Each row comes from the steps of one path. Every step used is in the known rows, and no mark comes twice. Write the path behind each row, first mark first.
Known rows
zamu -> gagib -> rimul -> rumel: [ 3.29  0.13  0.76  1.58  1.99 -0.40 -2.59 -0.56  0.49 -0.46 -1.49 -2.44
 -0.80  0.34 -0.11 -0.69  0.82 -0.99 -0.13  0.75 -1.32  1.54  2.46]
zamu -> nimab -> miruv -> zefi -> rimul: [-2.31  0.14 -0.02 -1.42  0.08  0.17 -0.95 -0.07 -0.83 -2.84 -1.18  0.50
  0.86 -0.15 -3.02  2.25 -0.29 -0.44 -0.76 -1.23  2.36 -1.40  1.66]
rumel -> miruv -> zefi -> zamu -> nimab: [-1.75 -1.07 -0.87 -0.58 -0.42  2.00  2.17 -1.44  2.79 -1.15  2.92  0.01
  0.09 -0.25  0.76  1.49 -1.14  0.48  1.69 -1.13 -0.88 -0.98 -2.61]
nimab -> rimul -> rumel: [-0.16  1.07  1.34  1.42  0.56 -0.41  0.02  0.13  0.75  4.01 -1.15  1.86
  1.15 -0.46  0.49 -1.43  0.49 -1.07  0.37 -0.17 -0.33 -0.68 -0.68]
gagib -> rimul: [-0.27  1.30  1.53  0.82 -0.30 -0.15  0.76 -0.66 -0.93 -0.46  0.30 -1.07
 -1.61 -0.92 -2.05  0.34  0.85  0.35 -3.69  0.42 -0.25  0.62  0.77]
gagib -> rimul -> nimab -> miruv -> zefi: [-0.57  0.92  1.07 -0.76 -2.39  0.40 -2.41  1.02 -4.93 -3.76 -0.53 -2.65
 -0.92 -0.61 -0.35 -0.12 -0.14  1.15 -0.95  0.77  4.11  1.80  1.69]
zefi -> zamu -> gagib: [ 0.38 -1.51 -2.09  2.23  2.00  0.21  2.25 -0.67 -1.12  0.08  2.05 -2.18
 -1.22 -1.22  0.02  0.85  0.37  0.40 -0.01  0.40 -2.45  0.61  0.04]
zamu -> nimab: [ 0.05 -0.02  2.44  0.05  1.27 -0.46 -0.67 -0.87  1.26  3.75  0.26  2.89
  1.49 -0.47 -0.09  1.14  0.21 -0.64 -0.40 -0.42 -2.40  0.11  0.31]
zamu -> gagib -> rimul -> nimab -> miruv -> zefi: [ 1.63 -0.19 -0.32  0.38  0.31  0.27 -3.12  0.94 -3.58 -4.30  0.35 -4.34
 -1.53 -0.37 -0.03  0.22 -0.41  0.38 -0.05  0.57  2.60  2.30  3.49]
zefi -> rimul -> rumel -> miruv: [ 1.04  0.41 -1.26 -0.41 -1.04  0.06 -2.59 -0.32  3.03 -2.27 -2.01  1.28
  0.90  0.94  0.76 -0.30  0.67 -0.24 -0.17  0.24 -1.89  0.58 -2.35]
rumel -> miruv -> nimab -> rimul -> gagib: [ 0.74 -0.24 -0.41 -1.31  0.52 -0.20  4.30  0.73  4.50  4.62  2.02  3.64
  0.11  1.60  0.60 -1.00 -1.10 -0.62  0.09 -1.32 -0.93 -2.89 -1.03]
zefi -> zamu -> gagib -> rimul: [ 0.26 -0.29 -1.04  1.97  2.24  1.06  1.81 -0.80 -0.55 -2.03  0.63 -4.60
 -3.08 -1.32 -1.38  0.53  1.08  0.31 -2.96  0.36 -1.51  0.78  1.18]
rimul -> nimab: [ 0.80 -0.07  2.53  0.51 -0.50 -0.77 -3.10  0.64 -1.91  1.92  0.27  0.87
  1.02 -1.22  2.01 -0.66  0.46  0.25 -0.54  1.21 -1.54  2.04 -0.76]
zamu -> gagib: [ 2.17 -1.04 -0.76  2.13  1.99 -0.96  0.33 -0.58 -0.41  1.69  2.42  0.06
 -0.43 -0.57 -0.19  0.79 -0.03 -0.40  0.10  0.24 -2.64  0.81  1.28]
nimab -> rimul: [-1.19  1.07  0.66  1.69  0.72 -0.15  2.57  0.22  0.13  3.95  1.31  1.64
 -0.06 -1.43 -1.22 -0.06  0.38 -0.49 -2.41 -0.68 -0.73 -1.09 -0.93]
rimul -> rumel -> miruv -> zefi -> zamu -> gagib: [ 1.49 -1.93 -3.28  1.16 -0.14  1.20  0.64 -1.13  1.38 -2.36  2.64 -2.84
 -0.71  0.83  2.50 -0.27 -1.33  0.11  4.68  0.00 -1.00  0.21 -1.55]
zefi -> zamu: [-1.80 -0.31 -0.69  1.05 -0.56  0.26  2.99 -0.64 -2.42  0.77  1.15 -0.79
 -0.48 -1.52 -0.29  0.39  0.64  1.14 -1.09  0.61 -1.16  0.31 -1.87]
nimab -> miruv: [ 0.02  0.36 -1.53  0.20 -2.33 -1.00  1.16  0.09 -3.80  0.23 -0.04  1.62
  0.49  0.11 -0.35  0.55  0.05  1.39 -0.33  0.55  0.94  1.67  0.44]
rumel -> miruv -> zefi -> rimul: [-1.03 -0.05 -2.19 -0.46 -1.12  0.72  1.13 -0.84  1.49 -4.01  2.59 -0.31
 -0.75 -0.08 -1.98  1.75 -0.66 -0.11 -1.53 -0.78  0.44 -1.77 -2.24]
miruv -> nimab: [-1.60 -0.31  0.99 -0.55  0.25 -1.77  2.76 -0.70 -0.38  3.25  2.00  3.02
  0.07  0.23 -1.43  1.22  0.10  0.03 -0.14 -0.21  0.40 -1.78  1.12]

Write each row's path
[-1.42  0.37 -1.47 -0.90 -1.82 -0.51 -2.11  0.15 -3.58 -3.95 -2.26 -0.78
  0.97  0.63 -1.75  0.43 -0.12 -0.17  1.57  0.19  3.79 -0.60  0.57]	nimab -> miruv -> zefi -> rimul -> rumel
[ 1.48  0.26  1.03  0.85  1.75 -0.25  2.66  1.00 -0.10  5.17  0.85  1.35
  0.67 -0.35 -0.34 -1.70 -0.34 -1.15 -1.63 -0.43 -1.63 -1.20 -0.85]	nimab -> rimul -> gagib
[ 0.54  1.31  1.10 -0.43 -1.92  0.00 -3.44  1.24 -3.78 -2.57 -2.95 -1.39
 -0.55 -0.52  0.62 -0.56  1.09  1.51 -2.28  1.43  1.90  3.49  1.27]	gagib -> rimul -> nimab -> miruv
[ 1.82 -0.20 -2.53  1.20  0.41  1.70 -0.51 -0.91  3.22 -3.70 -1.30 -3.97
 -1.79  0.75  1.71 -0.80  0.57  0.55  0.79  0.62 -2.31  2.00 -0.86]	zefi -> zamu -> gagib -> rimul -> rumel -> miruv
[ 0.34 -0.20 -1.51  0.76  0.32  1.06 -2.24  1.29 -3.02 -4.43 -2.60 -4.97
 -2.08 -1.18  1.01 -0.53  1.12  1.71 -1.29  1.30  0.29  3.68  1.77]	zefi -> zamu -> gagib -> rimul -> nimab -> miruv
[-0.16 -0.13  1.53 -0.67  2.28 -1.18  4.16  0.96  1.26  6.44  1.21  3.05
  0.27  0.50 -1.18 -1.02 -0.63 -1.15 -0.61 -1.14  0.02 -3.56  0.81]	miruv -> nimab -> rimul -> gagib
[ 2.04  0.04 -0.61  0.21 -2.23 -0.27 -1.33 -0.77  1.96  0.75 -0.26  2.08
  1.36  1.28  3.06 -0.95 -0.20  0.35  2.41  0.64 -1.96  1.58 -2.52]	rimul -> rumel -> miruv
[ 1.83  1.22 -0.02  0.00 -1.94  0.53 -1.72 -0.79  2.67 -1.73 -1.59 -0.31
 -0.53  1.18  1.44 -1.09  0.39  0.39 -0.24  0.75 -1.05  1.56 -1.31]	gagib -> rimul -> rumel -> miruv
[ 0.90 -0.31 -0.95  0.05 -2.31  0.09 -0.38 -1.07  0.62 -0.60  2.23  0.78
  0.93  1.41  1.70 -0.55 -1.37 -0.07  3.82  0.07  0.41 -0.15 -2.21]	rimul -> rumel -> miruv -> zefi
[ 3.08 -0.03  1.91  1.47  2.08 -0.03 -4.09  0.61 -0.04 -0.79 -0.17 -2.96
 -1.20 -0.99  0.61 -0.39  0.92 -0.45 -2.06  0.96 -2.16  2.78  2.08]	zamu -> gagib -> rimul -> nimab
[-1.99  0.57 -0.81 -0.49 -0.31 -0.18  4.61 -0.21  5.14  3.32  2.51  4.07
 -0.50  0.41 -0.41  0.59 -0.37 -0.01 -0.79 -1.60 -0.14 -2.69 -1.09]	rumel -> miruv -> nimab -> rimul
[ 0.53 -0.32 -0.52 -1.40 -1.54 -1.16  0.38 -0.84  3.28  1.85  0.31  3.71
  0.82  2.15  2.16 -0.12 -0.53  0.25  3.35  0.04 -0.56 -0.73 -0.65]	rimul -> rumel -> miruv -> nimab
[-2.72  0.55  1.18  0.09  1.10 -1.01  4.45 -0.02  1.99  5.02  1.90  3.30
 -0.36 -0.49 -2.15  0.61  0.12 -0.62 -1.30 -1.31  0.85 -3.40  0.90]	miruv -> nimab -> rimul
[-0.68 -0.35 -0.97 -1.17 -1.44 -0.89  2.96 -0.94  3.27  1.56  2.62  3.78
 -0.38  1.32  0.49  1.21 -0.64  0.68  0.77 -0.50 -0.58 -1.15 -0.84]	rumel -> miruv -> nimab
[-0.70  0.05  0.79 -0.12 -0.17 -0.41 -1.94 -0.56 -1.39 -2.00 -0.38 -0.94
  0.53 -0.19 -1.91  0.35  0.03 -1.28  0.54  0.15  1.74 -1.69 -0.10]	miruv -> zefi -> rimul -> rumel
[-0.10 -1.75 -2.47  0.70 -0.32  0.66 -0.77  0.90 -4.89 -3.39  0.81 -4.03
 -0.61 -0.86  1.56  0.12 -0.74  1.30  2.80  0.71  1.61  1.97  1.08]	rimul -> nimab -> miruv -> zefi -> zamu -> gagib
[-0.75  0.06 -0.67 -2.06 -0.67 -0.81 -1.06 -0.44  4.55 -1.14 -1.93  2.77
  0.40  1.73  0.07  0.69  0.36 -0.47  0.81 -0.39 -0.07 -1.45 -0.53]	zefi -> rimul -> rumel -> miruv -> nimab
[-1.74  0.66  1.80 -0.20  0.84 -1.20  1.68  0.09  1.68  5.29 -0.63  3.43
  0.83  0.49 -0.32 -0.70  0.26 -1.16  1.36 -0.79  1.30 -2.95  0.88]	miruv -> nimab -> rimul -> rumel
[-1.29  0.15  0.42 -1.86  0.01 -0.05 -3.62 -0.05 -0.30 -2.75 -3.68  0.42
  2.21  0.83 -1.11  1.08 -0.19 -0.84  2.05 -0.75  2.90 -0.78  1.69]	zamu -> nimab -> miruv -> zefi -> rimul -> rumel
[-2.15 -0.71 -1.05 -0.41 -2.72  0.81 -0.35  0.98 -6.27 -2.89  0.48 -2.46
 -0.11 -1.08  1.20 -0.16 -0.43  2.04  1.93  0.98  3.12  1.50 -0.82]	rimul -> nimab -> miruv -> zefi -> zamu
[ 0.50  0.77  1.18 -0.07  0.99  0.76 -1.22 -0.24  6.92  3.71 -1.47  3.90
  2.14  0.74  2.59 -0.88 -0.16 -1.23  1.79 -1.33 -2.72 -0.44 -1.85]	zamu -> nimab -> rimul -> rumel -> miruv
[ 1.35  0.04  2.95 -0.04  3.93  0.07  0.97  0.84  3.13  6.62 -0.62  2.74
  1.92 -0.18  0.25 -1.06 -0.49 -1.88 -1.01 -1.31 -2.74 -1.63  0.03]	zamu -> nimab -> rimul -> gagib
[ 0.43 -0.40 -1.60 -1.51 -0.37 -0.31  0.51  1.08 -4.22 -2.92 -0.51 -1.43
  0.23  0.56 -2.57  0.12 -0.87 -0.09 -0.68 -0.16  2.62 -1.33  0.71]	nimab -> miruv -> zefi -> rimul -> gagib
[-2.03  0.46 -0.29 -0.60 -2.37  1.51 -0.73  0.84 -5.62 -5.38 -0.87 -4.78
 -1.70 -1.42 -0.45 -0.38  0.27  1.99 -0.87  0.88  4.16  1.64  0.18]	gagib -> rimul -> nimab -> miruv -> zefi -> zamu
[ 1.07 -0.47  0.53  1.45  2.28  1.16 -2.07  0.61 -0.94 -2.76 -0.89 -5.12
 -2.38 -1.75  0.62 -0.59  1.34  0.43 -2.50  1.17 -1.79  2.54  0.89]	zefi -> zamu -> gagib -> rimul -> nimab
[ 0.35 -0.64  0.21 -2.31  1.69  0.03 -1.29  0.84 -1.37 -1.34 -1.71  0.16
  1.50  1.01 -1.69  0.86 -0.90 -1.07 -0.15 -1.03  1.30 -1.35  1.62]	zamu -> nimab -> miruv -> zefi -> rimul -> gagib
[ 0.70  0.18  0.25 -0.26 -2.06 -0.89 -3.22  1.40 -4.03 -0.03 -1.61  1.00
  1.14 -0.43  2.23 -0.61  0.41  1.56  0.29  1.35  0.68  3.29 -0.03]	rimul -> nimab -> miruv
[ 1.54 -0.31  0.53 -0.47  1.62 -0.56  0.03  0.72 -0.86  0.33 -0.96 -0.04
  0.47 -0.10 -1.36 -0.42  0.36 -1.02 -2.88  0.26 -1.90 -0.68 -0.44]	zefi -> rimul -> gagib
[ 0.14  0.80  0.59 -1.62 -1.54 -0.35  0.15 -0.80  4.06 -0.50 -0.98  1.29
 -0.81  2.02  0.44 -0.27  0.18  0.15  0.57 -0.04  0.85 -0.36  0.38]	gagib -> rimul -> rumel -> miruv -> nimab
[-2.69  0.05  2.06  0.38  1.93  1.61  1.19 -0.45  1.76  2.48 -0.55 -0.42
  1.16 -1.02 -0.11 -0.32 -0.37 -1.40  2.47 -1.45  0.97 -2.73 -1.08]	miruv -> zefi -> zamu -> nimab -> rimul -> rumel
